Each row comes from the steps of one path. Every step used is in the known rows, and no mark comes twice. Write the path behind each row, first mark first.
Known rows
V/F/X/Z/H/U: [+0.99,-0.95,-5.20,-0.01,+0.55,-0.20,+2.32,+2.76,-0.10,+0.79,-0.48,+0.40,+0.95,-0.30,-0.06,+0.29,-2.09,+3.64]
U/X/Z/H/V: [+0.23,+3.13,-6.23,+0.18,+1.23,+0.24,+3.28,+1.66,-1.89,-1.01,+1.39,+0.81,-0.19,-0.64,-1.41,+0.93,-1.77,+4.18]
X/U: [-0.05,-1.98,-0.60,-0.37,-0.15,-0.13,+0.20,+0.67,-1.12,-1.71,+0.01,+0.06,+0.29,+0.80,-1.39,-0.40,-0.31,+0.69]
H/V/F/X: [+0.23,-0.87,-2.88,-1.96,+0.51,+0.16,+2.56,-1.14,-1.34,+2.04,-0.68,+0.81,+2.11,-0.69,-0.88,-0.24,-2.33,+0.52]
H/U/V/F/X/Z: [+0.98,-0.41,-4.82,-1.90,-1.15,-1.76,-0.33,+0.40,-0.98,+1.69,-0.37,-3.17,+4.83,-0.74,-0.65,+0.34,-2.22,+2.12]
Z/H: [+0.23,-0.48,-1.13,+0.94,+1.03,+0.86,+2.62,+1.29,+0.57,+0.02,+0.03,-0.46,-2.42,+0.10,+0.50,+0.06,-0.50,+1.70]
U/X/Z/H/V/F: [+0.15,+3.18,-7.84,-1.32,+1.41,-0.23,+3.73,+0.35,-1.11,+1.93,+0.04,+0.89,+0.61,-0.70,-1.02,+0.52,-2.47,+4.50]
Z/H/U/V: [+0.73,-3.13,-2.04,-0.08,+1.10,+0.61,+1.57,+1.83,+0.26,+1.67,+1.30,-5.44,-0.92,-0.19,+0.12,-0.08,-0.77,+1.48]
F/X: [+0.74,-0.92,-0.06,-0.01,-1.24,-0.16,+0.44,-0.36,-0.57,-1.97,-0.31,+1.30,+1.79,-0.92,-0.53,+0.10,-1.16,-0.37]
V/U/X: [-0.33,+0.05,-3.62,-1.98,+1.15,-0.44,+0.45,-1.42,-0.30,-0.76,+0.41,+0.96,+3.14,-1.18,-0.96,-0.49,-1.08,-0.26]
Z/H/U/X: [+0.70,-2.38,-3.70,-0.48,+0.71,+0.76,+0.96,+1.59,+0.23,-0.35,+1.11,+0.65,+0.31,-0.93,-0.64,-0.05,-0.44,+0.77]
V/H/U/X/Z: [-0.08,+1.24,-6.28,-0.12,+1.11,-0.62,-2.96,+1.47,-0.63,-1.68,+0.22,-0.95,+2.08,-0.73,-0.49,-0.76,-1.05,+2.86]
F/X/U: [+0.76,-2.90,-1.00,-0.32,-1.37,-0.36,+0.59,+0.51,-1.76,-3.81,-0.56,+1.45,+1.67,-0.30,-1.94,-0.30,-1.52,+0.35]
V/F/X/Z/H: [+0.86,+1.80,-4.94,+0.36,-0.16,-0.52,+3.26,+0.98,-0.04,-0.04,-1.16,+0.98,+0.53,-0.40,+0.12,+0.55,-2.55,+4.01]
H/X/Z: [-0.06,+3.64,-1.16,+0.18,+1.26,-0.26,-0.19,+1.46,-1.76,-0.11,-2.16,+0.07,+0.34,+0.25,-0.69,-0.35,+0.07,+1.53]
V/U: [-0.63,-0.63,-1.38,-0.93,+2.28,-0.02,+1.04,-0.07,+0.06,+0.56,+0.40,-0.78,+0.77,-0.12,+0.03,-0.69,-0.63,+0.27]
V/H: [-0.43,+0.16,-1.98,+0.61,+1.61,+0.31,-1.02,-0.25,+0.44,-0.27,-0.63,-2.18,-0.92,-0.09,+0.75,-1.36,-0.73,+1.26]
X/Z: [-0.09,+3.03,-2.00,+0.75,-0.27,-0.90,-0.26,+1.26,-0.72,-1.07,+0.31,+0.14,+0.19,+0.27,-0.06,+0.78,-0.30,+2.55]

Which path is each row?
[+0.36,-0.39,-3.40,+1.47,+1.62,+0.46,+1.23,+4.16,-0.39,-0.03,+1.33,-0.82,-1.90,+0.56,+0.24,+0.54,-0.32,+4.03]
X/Z/H/U
[+0.07,+0.57,-5.64,+0.41,+3.41,+0.55,+5.26,+2.58,-2.39,-1.07,+1.44,-0.08,-0.25,-0.32,-1.00,+0.20,-3.09,+4.83]
F/X/Z/H/V/U
[+0.32,+0.90,-4.73,-0.72,-0.56,-0.99,-1.87,+1.54,-1.08,-1.37,+1.08,+1.37,+2.92,-0.60,-1.21,+0.59,-0.26,+1.61]
H/U/X/Z
[+0.25,+2.30,-3.07,+1.80,+0.68,+0.09,+2.21,+2.59,-0.30,-0.91,+0.40,-0.34,-2.15,+0.31,+0.41,+0.66,-0.83,+4.12]
X/Z/H
[+0.49,+0.14,-0.25,+0.22,+2.45,+1.38,+2.60,+1.48,-0.34,+0.74,-2.14,-0.92,-2.36,-0.09,-0.11,-0.90,-0.22,+0.37]
Z/H/X
[+0.61,-3.30,-4.56,-1.27,+1.44,+0.64,+5.31,+0.98,-1.84,+0.17,-0.80,+0.38,-0.07,-0.02,-1.87,-0.63,-3.28,+2.76]
Z/H/V/F/X/U
[+0.31,-1.83,-0.79,+0.07,+2.27,+1.17,+2.84,+2.29,-1.47,-1.20,-2.49,-0.60,-2.13,+0.64,-1.40,-1.14,-0.74,+1.09]
Z/H/X/U
[+0.87,-0.59,-2.49,-2.26,-1.78,-1.18,+0.98,-2.56,-0.11,+1.73,-1.39,-3.08,+4.07,-1.28,-0.25,-0.04,-2.48,-0.15]
U/V/F/X
[+0.65,-2.94,-3.75,-1.52,+1.22,+0.21,+2.11,+0.73,+1.04,+4.50,+0.01,-5.39,+0.26,-0.20,+0.46,-0.36,-1.29,+1.47]
Z/H/U/V/F
[-0.62,+1.65,-5.53,+0.41,+4.57,+0.77,+4.75,+2.94,-1.68,+0.72,+1.96,-1.43,-2.01,+0.32,-0.48,+0.04,-2.10,+5.16]
X/Z/H/V/U
[+0.55,+0.09,-5.65,-0.81,+1.03,-0.66,+1.75,+2.05,+0.24,+3.60,+0.15,-5.13,+0.62,-0.19,+0.15,+0.23,-1.76,+4.10]
X/Z/H/U/V/F
[+1.09,+1.74,-5.41,-0.43,-0.94,-1.12,+3.31,-0.18,-0.41,+0.81,-1.04,-3.25,+1.86,-0.84,+0.07,+0.63,-3.23,+3.96]
U/V/F/X/Z/H
[-0.56,-0.06,-4.68,-2.51,+2.71,+0.27,+1.94,-0.95,-1.69,+0.43,+1.44,+0.32,+2.69,-1.02,-1.62,-0.60,-1.68,+0.41]
H/V/U/X
[-0.42,+0.77,-0.96,+0.04,+3.19,+0.92,-1.09,-0.03,-0.45,+0.46,-3.24,-2.52,-0.87,-0.25,+0.25,-2.36,-0.40,-0.02]
V/H/X
[-0.64,+3.00,-6.38,-1.75,+2.44,-0.61,+1.57,+0.26,-2.50,-0.48,+1.71,+0.64,+3.03,-0.77,-1.77,+0.19,-2.04,+2.84]
H/V/U/X/Z
[-0.13,+3.82,-3.55,-0.12,+2.10,-0.60,-1.23,+0.16,-1.54,+0.40,-2.49,-6.48,+0.82,-0.43,-0.12,-1.41,-1.41,+2.53]
U/V/H/X/Z
[+0.61,-1.65,-3.09,-2.22,+1.77,+0.17,+3.36,+0.06,-0.91,+2.62,-3.56,-5.04,+0.19,+0.20,-1.36,-1.54,-1.81,+1.22]
Z/H/X/U/V/F
[+0.40,-1.94,-1.27,-1.21,-0.99,-0.80,+0.24,-0.26,-1.39,-1.00,+0.26,-4.26,+1.48,+0.20,-1.52,-0.30,-1.08,+0.68]
X/U/V
